Each row comes from the steps of one path. Every step used is in the known rows, and no mark comes twice. Write the path behind each row, first mark first.
Known rows:
mina -> puda -> ligup -> kinunu: [-16  -5  16  11  18   1  40  13   9   4  31  36   8  -6   0  -1   9 -18
  26  23  25   2  -8  15  16 -21 -17  -9  12  19  -6  21  -1 -10  29 -17
  14 -48  35 -13  -7  14  10  19  -8 -21   3   9  34  11]
ligup -> bagibi: [-12  -2 -22  -9  10 -15   1   6  -4  -3  17  -8   9   6  -3 -22  19  17
  17   2 -11 -16 -33  10   6 -12  15  -4  12   9 -15  -5   6  -2 -12   1
   6   8 -17  -1   1  15 -13   2   9   3   7 -19  34   6]
puda -> mina -> sava: [  4   8  15 -11  10  -8  12  30   3  -4  37  19  -3 -25  -1   2 -17  -3
  30 -31  29 -18  33  -7 -18  18 -19 -32 -24 -10  20  10 -10   7  -1 -15
   4 -11  20  11   3   8   9  18   1  43  14 -10 -11  23]
puda -> mina: [  6  23  15 -28   4 -10  -2  20  -8  -3  21   3  -4 -21 -12  -1   3 -16
  30 -26  29  -6  32  -6 -12   6  -3 -23  -8   2  -2  14  -5  16   4  -8
   7  -7  15   4   1   0  15   9 -15  25   5  -5 -14  11]
sava -> puda: [-13  11   2  -6  -3  -6  -4 -12  -6   5  29  13  10 -12  13  -4 -11 -19
  22  -9  -2 -23 -24  -7   8   1  20 -11   3   7  22 -14   1  -5   0  17
   4 -13   2 -10 -13  -6  28 -20  11   7   4  -5   8  12]
puru -> ligup -> puda -> mina -> sava -> bagibi: [-15   5   1 -15  29  -5   9  -4  -2 -11  30 -11  29 -29   7   3   7  32
  40  -9  10 -50  28  14  24  47 -13 -13 -37 -27  29 -26  -7  20  30   8
  28 -10  31  31 -11  14  -9   8  10   2  10   5  -6  -6]
mina -> sava -> puda: [ -7 -14   2  19   9  -5  13   7  10   3  45  32   9 -11  26   4 -33   5
  10 -12  -5 -38 -22  -8  -3   9  -8 -24 -17 -11  49 -13  -8 -16 -10   0
   4  -8  12  -3  -3   2  10   3  27  25  20 -14  10  22]
puru -> sava -> bagibi: [  7 -13  -1 -17 -34  -1   9   5   1  11   2 -33  11 -31  37   7 -15  18
 -10   8 -16 -20  -5 -10   8  11  -6  34 -28   8   7 -29  24  12 -29  33
 -29 -15 -19   5  32   2  17  49  14   1  24 -10 -20 -14]
puru -> sava -> puda: [  4 -18   7  -4 -23  -2   7  -1  -3  13  30   0  11 -20  26 -13 -14  -4
  11  -5  -5 -26 -27 -13   4   4  15   7  -4   6  17 -26  17   9 -31  34
 -23 -14 -16  -9  20  -1  28  29  15   9  13  -8  -2   2]
mina -> puda -> ligup -> puru -> sava: [-15 -23  12   8  13 -17  58  26  26   1  42  27   7 -13  12 -24  14  -9
  24  18  31 -12   9  12   5 -19 -10 -19  14  21   4  12   2   3   9  -6
 -10 -36  33  -1  12   6  11  35   5 -20  18   6  17  21]
sava -> bagibi: [ -7  17  -7 -18 -20  -4   4  -2  -5   5 -10 -32  12 -25  22  26 -12  19
  -3  10  -9 -16   1  -2  19   6  -6  25 -27  13   8 -18   7  -7  -3  17
  -9 -15   2   9   9   1  16  10   6 -12  12 -11 -24  -8]
bagibi -> sava -> puru: [ -4   0   4 -21   3  29 -16  36  -5 -16  17  15   2 -27 -11 -15 -15 -12
  25  -7 -28 -26   0 -30  -4  -8 -48  -5 -16   9  33   1  -2   9 -43  24
   2   5  -4  31  20  -5  21  -4 -13   4   4  19 -20  31]
sava -> puru -> ligup -> bagibi: [ -5 -11 -16 -24  36 -34  -4  23   7 -13  24  -1  31 -10  -8 -35 -13  32
  34  16 -37 -48  -4  -4  18   5 -37   9 -13  -4  47 -26 -13  -2   4  29
  16   7  -6  22  12   7  21 -25  -2 -17  19  16  28   5]
sava -> puda -> ligup: [-18  20   4   4  16 -13   4   8  -7 -16  35  22  12 -10  10 -11 -12 -26
  29  -3  12 -11 -25  -8  18 -14  18 -11  12  13  23   1   7 -12   4  18
   6 -26  19 -27 -20  -7  47 -18  -5  13   0   3  28  18]
mina -> sava: [  2 -18   7  21  10   2  16  19  17  -2  24  23   1 -10  14   6 -24  18
  -5  -2  -4 -21  -1  -2 -10  13 -22 -17 -18 -13  34  -1 -11 -10  -7 -13
  -1  -2  11   5   3   7 -13  13  22  19  17 -15   0  16]
sava -> puru -> ligup -> kinunu: [ -1   1  -4 -12  32 -26 -12  10  -1  -8  11   7  24 -15 -12 -13 -16  22
  36  17 -46 -40  -4 -13  13  10 -38  -1 -20 -20  40 -25 -12  -5  16  18
  32 -13   1  12   2  13  23 -24 -11 -26  12  29  24 -12]
puru -> ligup -> bagibi -> sava -> puda -> mina: [-12   3   0  -8  29  -1   1   5  -1 -22  55 -22  29 -13 -12 -24  18   8
  54 -23  -7 -57 -10   5  21   9  -7 -17  -7   2  30 -18 -18  15  -2  31
  12   1  -1  29   8   4   0 -18   0   6  22   0  13  20]
bagibi -> sava: [  0   4   6  -4  -7  44  -5  17  -4 -19  12   0  -5 -18  -7  -4   1 -20
  13 -20  -6 -15  -4 -16  -7  -7 -25  -8  -8   8   9   9  -5  13 -41  16
  -7  -1   1  23  19  -9  -3   8  -7  11  -4   7 -29  25]
sava -> puru -> ligup -> mina -> puda: [-10 -27  -2 -31  36 -33   5   9  16  -7  18  14  23 -17  -1 -33  -3  20
  35  16 -32 -56   2  12   7  16 -40   1 -31   0  61 -18 -25  -2  11  28
  11   6  13  25   3   5  27 -13 -10 -23  23  21   8  11]
bagibi -> sava -> puru -> ligup -> kinunu: [ -1   0   6  -9  12  24 -15  23  -7 -21  24   8  14 -26 -16 -14 -12  -3
  40  -5 -40 -39   0 -28   2  -4 -51  -9 -18  -3  34  -7 -11   8 -26  29
  18  -9  -3  32  16   4  17 -11 -16  -6   4  29 -13  18]
ligup -> kinunu: [ -5  16   4  27   7   4 -13 -10 -19   1  -9   4   0  -4  -6  20   1   6
  18   2 -21   2 -25 -12   4  -5   9 -20   0 -23 -23   3   1 -14  15  -9
  35 -41  -8 -18 -22  25 -10   9 -11 -10 -11   7  13 -27]
bagibi -> sava -> puru -> ligup: [ -2  -5   4 -20  11  25 -16  32   1 -24  22   3  14 -26 -14 -19 -14  -5
  34 -11 -29 -43   5 -27   3   2 -54  -3 -22   2  43 -10 -12  11 -33  34
   6   6  -2  35  27  -9  18 -16  -8  -3  11  25 -18  26]
ligup -> puru -> sava: [ -6 -20   0  24  -1 -27  22   3  18  -4  17 -20   2 -17  18 -25  10  15
  12  -9 -15 -29  26 -13 -18  -6  20 -30   2 -14 -10 -12   8  25 -21  11
 -11 -14 -13   9  18  11  -5  28  16  -9  18  -6 -13  -5]
bagibi -> sava -> puda: [-10  10   9  -9 -11  41 -13  11 -11 -13  30  12   4 -25   1  -3  -6 -29
  29 -21  -5 -32 -22 -23   1  -4 -11 -16  -6  13  24  -1  -4   7 -40  25
  -6  -9  -2  13   8 -13  24 -11   1  17   1   4 -25  37]
ligup -> puda -> mina: [-22  17  -7 -43  11   2  -4   3 -20  11   9  24  -3 -29  -1   3  17   4
  35 -10  27  -9  27   4   0  31   6 -24 -19 -26 -26   3  20  24  10 -13
  31  -7  24  20 -23  17  -4  22  -1  18 -19  -3  -5  -6]
ligup -> puda: [-26   2 -15 -24  10  13  -6 -12 -13  10  -6  23   3 -13   9   0  15  18
  11  11   5  -6   4   6  10  27   9  -4 -13 -27 -22 -10  24  13   9  -9
  27  -2  15  16 -23  14 -11  20   8   4 -23  -1   5 -12]
puda -> ligup: [ -6  17   5  11  25  -9   9  28   4 -33   9   9   5  -3   2 -13   0 -12
  10   4  19  16  -3  -5  11 -24  -5  -1  20  11  -2  25   6  -8   8   1
   2 -22  23 -26 -14  -5  24   4 -19   5   3   6  32   9]
sava -> puru -> ligup: [  0 -10  -7 -25  29 -28  -6  15   6  -8  18   5  26 -14 -12 -24 -20  23
  26  14 -32 -39  11  -7  15  13 -41   9 -19  -8  54 -28 -14  -5  11  25
  14   6  -1  19  10   1  26 -26 -11 -19  19  26  14   3]

Write each row's path:
[-21  13 -15 -22   6  11  -4  18 -18  -8  45  -1   4 -16  -6 -27  11  -9
  47 -26  -4 -43 -38  -8   4 -15   9 -19   2  20  -2   3  -2   5 -38  19
   5  -4 -12  10   6   7   7   2   0  22   9 -14  13  30] : ligup -> bagibi -> sava -> puda -> mina
[-13  -1 -19 -25  13   7  -8  31 -10  -9  25   1   7 -12 -10 -33   6  18
  32   1 -29 -38 -32 -12   3 -13 -18  -4  -3  11   6  -4   3   1 -44  22
   8   8 -16  23  19  13   2  -1  -1   5  10  -6  17  23] : ligup -> bagibi -> sava -> puru
[ -3  -7  -9   2  30   1   3   4   3 -24  34 -28  26  -3 -11 -27  21  18
  36 -11 -12 -50  -9   8  20   9 -13  -5  -5   2  20 -17 -20  11  -2  24
   7   4  -5  27  10   7 -15 -16   5  -5  18   6  12  10] : puru -> ligup -> bagibi -> sava
[  5 -10  15 -18 -19  -9   4   9  -6   9  39   3  10 -30  18 -11 -10 -16
  26 -16   7 -25  -9 -15  -4  12  16  -3 -12   9  18 -22  18  16 -27  30
 -21 -16 -10  -9  23  -1  31  37   7  23  16 -11  -8   7] : puru -> sava -> puda -> mina
[-26  23   5  15  21 -31  10   9   1 -24  39  15  14 -18  18 -23  -5 -21
  36 -10  10 -22 -12 -11  11 -22  26 -31  17   9  20   4   6 -11   6  19
  11 -33  17 -21 -21  -2  41 -18  -1   3   6   2  21  15] : sava -> puda -> ligup -> puru
[-13 -13  17  -3  13  -4  46  24  19   6  34  36   8  -4   6 -16   7 -19
  17  23  36   4  -2  19  16 -22 -22   1  14  31   6  17  -2  -9  17 -11
  -4 -27  42  -7   5   0  15  20   1 -16  11   6  26  24] : mina -> puda -> ligup
[ -6 -21   3 -25  15  24   0  25   6 -15  28  13  12 -28  -7 -29  -1  -7
  39  -5 -25 -56   1 -11   0   5 -55 -10 -32   8  51  -2 -25   9 -28  36
   0   4  11  38  18  -3  19  -2 -12  -9  15  23 -20  36] : bagibi -> sava -> puru -> ligup -> mina -> puda
[-13 -33   2 -22   9 -10  29 -22  17  11   0  19 -10  -6  13 -22  31  -4
  22   0   6 -36 -17  39 -12  16  -1 -16 -26  15  12  19 -28 -10   9  10
  -6  -3  19  10 -20  11   5  24  -5  -3  10  -3 -10  17] : ligup -> mina -> puda
[  1 -11  12   1  -9  -6  12  11  -3  -3  34   8  13 -22  26 -20 -12 -14
  17  -1   6 -14 -24 -12   6  -7  13   6   5  12  14 -17  22   7 -27  34
 -19 -20  -3 -24  16  -5  41  31   3  17  12  -4  12   5] : puru -> sava -> puda -> ligup
[-12  -1  -4 -45  35 -26  -8  18  -3  -5  21  16  28 -27 -11 -23 -13  23
  41   9 -21 -47  23  -7  14  21 -34  -2 -27 -20  40 -25   0  10  13  21
  30   2  14  30  -2  12  26 -15 -10  -8   6  24  10  -1] : sava -> puru -> ligup -> puda -> mina
[-18 -15   3  -6  20 -11  48  26  17   4  42  32   7  -5   3 -27  14  -5
  26  19  28 -10 -19  22  20 -22 -12   1  18  34   0  16   2  -6  14  -8
   0 -27  32  -3   2  10   6  18   4 -17  14  -5  43  27] : mina -> puda -> ligup -> bagibi
[ -8  26  14 -27   1 -13  -3   0 -17   4  46  14   7 -24  -1  -6  -8 -29
  41 -29  18 -24  -2 -10   1   5  19 -24  -2   9  19   2  -6   3   0  13
  11 -17   7 -10 -13  -4  38 -15   0  25   4  -3  -2  21] : sava -> puda -> mina
[-13 -24  -4  -8   9 -12  17  -9  14  -6  -4  -2   0 -20  36  -3   2  25
  12 -11 -18 -51 -21  19 -12  26  -8 -18 -52  -6  38   1 -29 -19  -7  15
  -7  -5  14  11 -23  14   3  31   4  19  21 -12 -23  11] : ligup -> mina -> sava -> bagibi
[-13   1 -18  -8   8  15  -3  16 -10 -12  24  -7  -1  -6  -6 -25  14   6
  29  -9 -15 -26 -35  -1   6 -14  -2  -7   6  13  -6  -2   2   5 -38  12
   1   6 -19  18  11  13 -16   5   3   9   5 -12  15  22] : ligup -> bagibi -> sava
[ -8 -25  -4   2  36 -14  11  26  15  -3  31  32  24 -23  12 -10 -33  39
  17   7 -27 -51   7  -7   3  29 -47 -12 -34 -28  64 -23 -14  -9   1   3
  18  -1  19  23   5  13   2   7  20   7  23   6  16   9] : mina -> sava -> puru -> ligup -> puda
[ -3 -17   5  -1  -6 -10  14   5   2  -5  30   5  11 -23  32 -26  -5 -12
  25  -6   2 -28 -29  -5   3  -2  18   2  -4  14  21 -10  14   3 -28  35
 -22 -19  -2 -22   8  -1  42  34   3  21  18  -7   6   6] : puru -> sava -> puda -> ligup -> mina
[ -7 -36  -6 -10  25 -22   3   8  17  -7   1  21  -1 -17  23 -23  -5  25
  21  -9 -28 -53 -12  15 -23  22 -22 -26 -43 -10  47   5 -28 -21 -11  15
   0   6  10  12 -21  16  16  20  -4  24  18  -4  -8  19] : ligup -> mina -> sava -> puru
[-23 -14   4 -17  20  -3  39  40  11  -3  46  36   7 -15  -2 -31   9 -10
  33  20  21 -17 -17  12  15 -25 -34   0  15  35  14  16   0  -6  -4   0
   0 -22  32   7  13  10  19  17  -1 -15  14   4  37  36] : mina -> puda -> ligup -> bagibi -> sava -> puru
[-14  -6   7  11  -3 -38  19   3   7   0  38 -10   8 -34  18 -24   6  -1
  33 -21  -5 -41  24 -13 -16  -4  30 -41  -3 -10   3 -10  10  20 -20  18
  -5 -22  -9   4  11   9  16  22  12   1  21  -7 -15   3] : ligup -> puru -> sava -> puda -> mina
[  0 -23   1   3  19 -11   8  38  15   1  28  35   7 -14   9  -7 -41  27
   5   3 -27 -35   1 -17 -12  10 -46  -9 -25 -17  57 -13  -9 -17 -14  -3
   5   1   6  11  11   7  10   5  16  15  23  -2  15  18] : mina -> sava -> puru
[ -6 -20   1   3  32 -19   7 -27  15 -21   5 -24  18  -1   4 -21  28  22
  25 -10 -11 -50   1  27   8  27  -5  -7 -26  -9  31 -10 -33   3  24  29
   3   3  12  14 -17   6  -1 -10 -10  -4  16  12  -3  -2] : puru -> ligup -> mina
[-23  16  -4 -38  10   4   5  14 -13   8  19  25   6 -41  16  11   3  18
  29 -10  20 -26  26   0   4  41  -7 -21 -37 -29  -4  -7  18  13   8 -16
  30 -11  31  23 -22  20  -7  33  11  31  -3 -10 -10  -1] : ligup -> puda -> mina -> sava -> bagibi
[-14   6   4   3  33 -21  13  16   6 -37  -6  11   1  -4  12 -25  15  -9
  22   0  12  -2 -15  12   1 -11   4 -16   3  13   5  33  -7 -16  10  11
   0 -16  25 -20 -31   1  32  15 -33  11   1   5  22  10] : puda -> ligup -> mina
[-17  20   2  27  33 -32  24  30  13 -42  14   0   7  -9  10 -26   7  -3
  24  -3  13   2  22  -9   1 -28   9 -29  24   2  -8  25   6  -2  12  -1
   7 -29  20 -17 -14   4  22   0 -17  -4   4   8  25   5] : puda -> ligup -> puru
